Each row was made from one walk, in order. Every step used is in the known rows, and no mark comes twice. Write each row's walk.
Known rows:
novob -> zupav -> ligi -> ripo: .07; -.08; -.36; -.23; -.21; .31; .08; -.29; .09; -.09; -.30; .20; .17; -.05; .01; -.26; .51; .01; .22; .27; -.19; .59; .04; .03
vikunaz -> tigad -> zavifot -> rogofo -> ripo -> ligi -> zupav: -.10; .00; -.58; .03; .18; -.09; -.22; -.01; -.04; -.10; -.02; -.13; .24; -.04; -.11; -.04; .49; .12; .22; .31; -.36; -.07; .34; .01
sivov -> zileg -> zavifot -> rogofo: .19; .09; .07; -.31; .11; -.20; -.03; -.19; .10; -.01; -.21; .05; .13; -.32; -.04; -.05; .50; .14; .28; .27; -.01; -.10; .19; -.03
novob -> zupav -> bili -> vikunaz -> tigad -> zavifot: -.03; -.32; -.44; -.24; .16; .12; -.11; -.32; .11; -.03; -.04; .12; .19; -.03; -.14; -.22; .26; -.08; .35; .30; -.07; -.11; .25; -.14
ripo -> ligi -> zupav: .19; -.04; -.23; -.06; .00; .13; -.01; -.22; .00; -.01; -.14; .15; .30; -.06; .12; -.06; .37; .07; .18; .20; -.25; .27; .17; -.07
bili -> vikunaz -> tigad -> zavifot -> rogofo -> ripo -> ligi: .08; -.23; -.57; -.09; .28; -.15; -.29; -.13; .18; -.02; .07; -.17; .17; .15; -.04; -.16; .51; .19; .22; .19; -.20; -.21; .36; -.11
novob -> zupav -> bili -> vikunaz: .22; -.29; -.23; -.33; .11; .14; .11; -.40; .17; .04; -.11; .26; .22; -.02; -.11; -.24; .32; .03; .24; .18; -.01; .15; .17; -.17
nevar -> zupav -> bili: .12; -.09; -.26; -.24; -.01; .00; -.13; -.33; -.04; .20; .01; .09; .31; -.19; -.29; -.15; .13; -.02; .27; -.02; .02; .03; .20; -.05
tigad -> zavifot -> rogofo -> ripo -> ligi: .09; -.12; -.35; -.16; .23; -.23; -.25; -.09; .02; -.04; -.01; -.14; .18; .02; -.08; -.13; .45; .19; .12; .16; -.21; -.14; .34; -.03
zupav -> bili -> vikunaz: .30; -.28; -.23; -.32; .12; -.02; -.02; -.38; .18; .13; .01; .20; .22; -.02; -.13; -.23; .26; -.01; .20; .06; .01; .07; .16; -.18
novob -> zupav -> bili -> vikunaz -> tigad -> zavifot -> rogofo -> ripo: -.08; -.25; -.58; -.24; .29; -.08; -.09; -.19; .13; -.06; .00; -.02; .17; .01; -.34; -.22; .43; .09; .27; .30; -.10; -.18; .33; -.10
zupav -> novob: .12; -.06; -.29; -.23; -.06; .15; -.05; -.26; .16; .04; -.16; .14; .22; -.07; .00; -.06; .20; .04; .21; .17; -.12; .27; .00; .00
sivov -> zileg -> zavifot -> rogofo -> ripo -> ligi -> tarog: .38; .04; -.08; -.32; .20; -.30; .03; -.16; .12; -.02; -.07; -.15; .17; -.31; -.03; -.14; .59; .12; .27; .21; -.28; -.08; .23; .14
bili -> zupav: -.01; .02; -.28; -.07; .04; .00; -.09; -.06; .10; .10; -.15; .13; .34; -.21; .00; -.10; .43; .13; .24; .20; -.02; .12; .16; .01
sivov -> zileg -> zavifot -> rogofo -> ripo -> ligi: .37; -.01; -.08; -.31; .28; -.39; .02; -.21; .12; -.07; -.15; -.12; .12; -.16; .01; .05; .62; .13; .24; .23; -.16; -.12; .36; -.01
bili -> vikunaz -> tigad -> zavifot: -.03; -.23; -.45; -.12; .10; .04; -.33; -.18; .15; .04; -.07; .05; .17; -.07; -.04; -.22; .29; -.03; .32; .25; -.05; -.06; .16; -.16
bili -> vikunaz -> tigad -> zavifot -> rogofo -> ripo -> ligi -> tarog: .11; -.16; -.58; -.10; .20; -.05; -.28; -.09; .18; .03; .16; -.21; .21; -.01; -.08; -.35; .50; .18; .24; .18; -.32; -.17; .24; .05
zavifot -> rogofo -> ripo -> ligi: .18; -.10; -.32; -.17; .16; -.15; -.10; -.14; .07; -.01; -.03; -.06; .25; .12; -.04; -.08; .51; .21; .05; .08; -.16; .09; .31; -.01
rogofo -> zavifot: .09; -.20; -.25; -.25; .01; -.08; -.24; -.15; .01; .07; -.21; .06; .27; -.03; -.08; -.03; .26; -.06; .28; .11; -.10; .14; .17; -.15
ligi -> ripo -> rogofo: .06; -.16; -.28; -.14; -.16; .05; -.11; -.18; .09; .08; -.20; .29; .18; -.12; .17; -.37; .44; -.04; .28; .21; -.13; .53; .25; .02
vikunaz -> tigad -> zavifot -> rogofo: -.24; -.02; -.38; -.08; .05; .00; -.38; -.03; .00; -.01; -.02; -.03; .23; -.07; -.12; -.15; .33; .12; .19; .26; -.08; -.15; .21; .01
zileg -> zavifot: .20; -.10; -.11; -.28; .09; -.06; -.12; -.18; .04; .08; -.25; .14; .16; -.14; -.07; -.03; .31; .02; .29; .33; .04; .07; .15; -.16
nevar -> zupav -> bili -> vikunaz: .28; -.19; -.31; -.25; .06; .03; -.09; -.41; .12; .25; .04; .13; .26; -.14; -.26; -.26; .20; .05; .33; -.04; .05; -.02; .17; -.18
tigad -> zavifot -> rogofo -> ripo -> ligi -> zupav: .07; .00; -.40; -.05; .19; -.14; -.14; -.05; -.03; -.08; -.09; -.05; .22; -.11; -.12; -.12; .49; .19; .17; .26; -.33; -.03; .30; -.05
zupav -> ligi: .12; -.10; -.21; -.26; -.11; .09; -.05; -.33; .06; .02; -.18; .11; .22; -.03; -.10; -.08; .32; .01; .18; .12; -.08; .29; .03; .01

Which walk is each row?
.11; -.13; -.42; -.07; .23; .05; -.13; -.27; .09; .00; .20; .00; .25; .05; -.06; -.19; .39; .18; .27; .22; -.30; -.27; .33; -.10	ripo -> ligi -> zupav -> bili -> vikunaz -> tigad -> zavifot -> rogofo
.02; -.04; -.35; -.19; .11; -.17; -.11; -.05; .07; .03; -.13; .02; .23; -.05; -.25; -.14; .46; .15; .08; .15; -.05; .15; .19; -.02	zavifot -> rogofo -> ripo
.16; -.31; -.54; -.21; .36; -.23; -.20; -.26; .15; .00; .23; -.17; .18; .18; -.17; -.15; .43; .11; .21; .13; -.21; -.33; .43; -.08	zupav -> bili -> vikunaz -> tigad -> zavifot -> rogofo -> ripo -> ligi
.22; -.05; -.34; -.17; .21; -.15; .09; -.22; -.01; -.02; .06; .03; .29; .02; -.21; -.06; .47; .14; .10; .12; -.30; .07; .33; .00	zavifot -> rogofo -> ripo -> ligi -> zupav -> bili
.14; -.26; -.33; -.27; -.21; .00; -.13; -.30; .07; .06; -.24; .15; .18; .01; .07; -.21; .45; -.09; .42; .15; -.29; .51; .23; .03	zupav -> ligi -> ripo -> rogofo -> zavifot
.11; -.16; -.27; -.21; -.25; .11; -.02; -.33; .10; .05; -.20; .24; .15; -.05; .11; -.32; .47; -.04; .31; .18; -.20; .60; .17; .11	zupav -> ligi -> ripo -> rogofo
-.18; -.12; -.41; -.11; .02; .01; -.37; -.09; -.01; -.01; -.10; .01; .21; -.12; -.08; -.11; .22; -.10; .26; .27; -.09; -.02; .18; -.03	vikunaz -> tigad -> zavifot
.21; -.16; -.56; -.10; .27; -.08; .05; -.25; .14; .01; .15; -.02; .28; .15; -.18; -.09; .54; .13; .20; .16; -.29; -.01; .35; -.07	zavifot -> rogofo -> ripo -> ligi -> zupav -> bili -> vikunaz -> tigad
.06; -.10; -.62; .02; .25; -.06; -.18; -.08; .12; -.05; .01; -.09; .20; .02; -.09; -.14; .56; .19; .27; .29; -.32; -.11; .32; -.12	bili -> vikunaz -> tigad -> zavifot -> rogofo -> ripo -> ligi -> zupav
-.02; -.08; -.54; -.09; .25; -.19; -.13; -.13; -.08; -.08; .13; -.12; .26; .00; -.25; -.03; .40; .04; .21; .25; -.38; -.18; .41; .03	vikunaz -> tigad -> zavifot -> rogofo -> ripo -> ligi -> zupav -> bili
.05; .01; -.29; -.15; -.05; .06; .00; -.20; .12; .07; -.15; .08; .30; -.14; -.05; -.04; .46; .15; .26; .18; -.10; .19; .08; .09	bili -> zupav -> ligi
.09; .07; -.34; -.12; -.09; .23; .07; -.21; .09; .01; -.24; .22; .25; -.19; -.04; -.05; .25; .05; .27; .28; -.24; .38; -.04; -.02	ligi -> zupav -> novob
.03; -.17; -.29; -.22; -.26; .27; .12; -.35; .09; -.05; -.31; .30; .16; -.06; .14; -.33; .52; .01; .34; .30; -.20; .68; .18; .11	novob -> zupav -> ligi -> ripo -> rogofo
-.03; -.11; -.62; -.12; .26; -.17; -.11; -.12; .08; .01; .05; .01; .19; -.11; -.42; -.20; .42; .05; .29; .29; -.23; -.17; .27; -.11	ligi -> zupav -> bili -> vikunaz -> tigad -> zavifot -> rogofo -> ripo
-.08; -.02; -.20; -.16; .07; -.04; -.29; -.07; .01; .02; -.08; .04; .20; -.15; -.12; -.23; .33; .20; .15; .21; -.05; -.11; .17; -.07	tigad -> zavifot -> rogofo
.05; -.28; -.34; -.27; -.22; .16; .01; -.31; .06; -.04; -.37; .20; .18; .01; .10; -.23; .50; -.06; .45; .27; -.30; .59; .24; .03	novob -> zupav -> ligi -> ripo -> rogofo -> zavifot
.07; .05; -.42; -.11; -.13; .11; -.01; -.14; .15; .06; -.16; .11; .26; -.15; .02; -.21; .60; .10; .26; .22; -.20; .40; .07; .11	bili -> zupav -> ligi -> ripo
.19; -.29; -.63; -.13; .29; -.15; -.09; -.28; .07; -.03; .08; -.03; .20; .01; -.17; -.09; .36; -.12; .33; .24; -.34; -.11; .37; -.14	rogofo -> ripo -> ligi -> zupav -> bili -> vikunaz -> tigad -> zavifot
.06; -.20; -.19; -.32; .04; .11; .08; -.32; .01; -.02; -.14; .22; .27; -.07; -.14; -.13; .25; -.04; .18; .20; -.03; .19; .19; -.05	novob -> zupav -> bili
.03; -.05; -.35; -.10; -.18; .08; .03; -.20; .16; .09; -.18; .21; .23; -.16; .15; -.28; .62; .10; .39; .23; -.21; .49; .21; .19	bili -> zupav -> ligi -> ripo -> rogofo
.42; -.21; -.24; -.18; .15; .08; .12; -.42; .13; .06; .06; .18; .27; .02; .02; -.16; .36; .05; .23; .11; -.24; .11; .23; -.18	ripo -> ligi -> zupav -> bili -> vikunaz
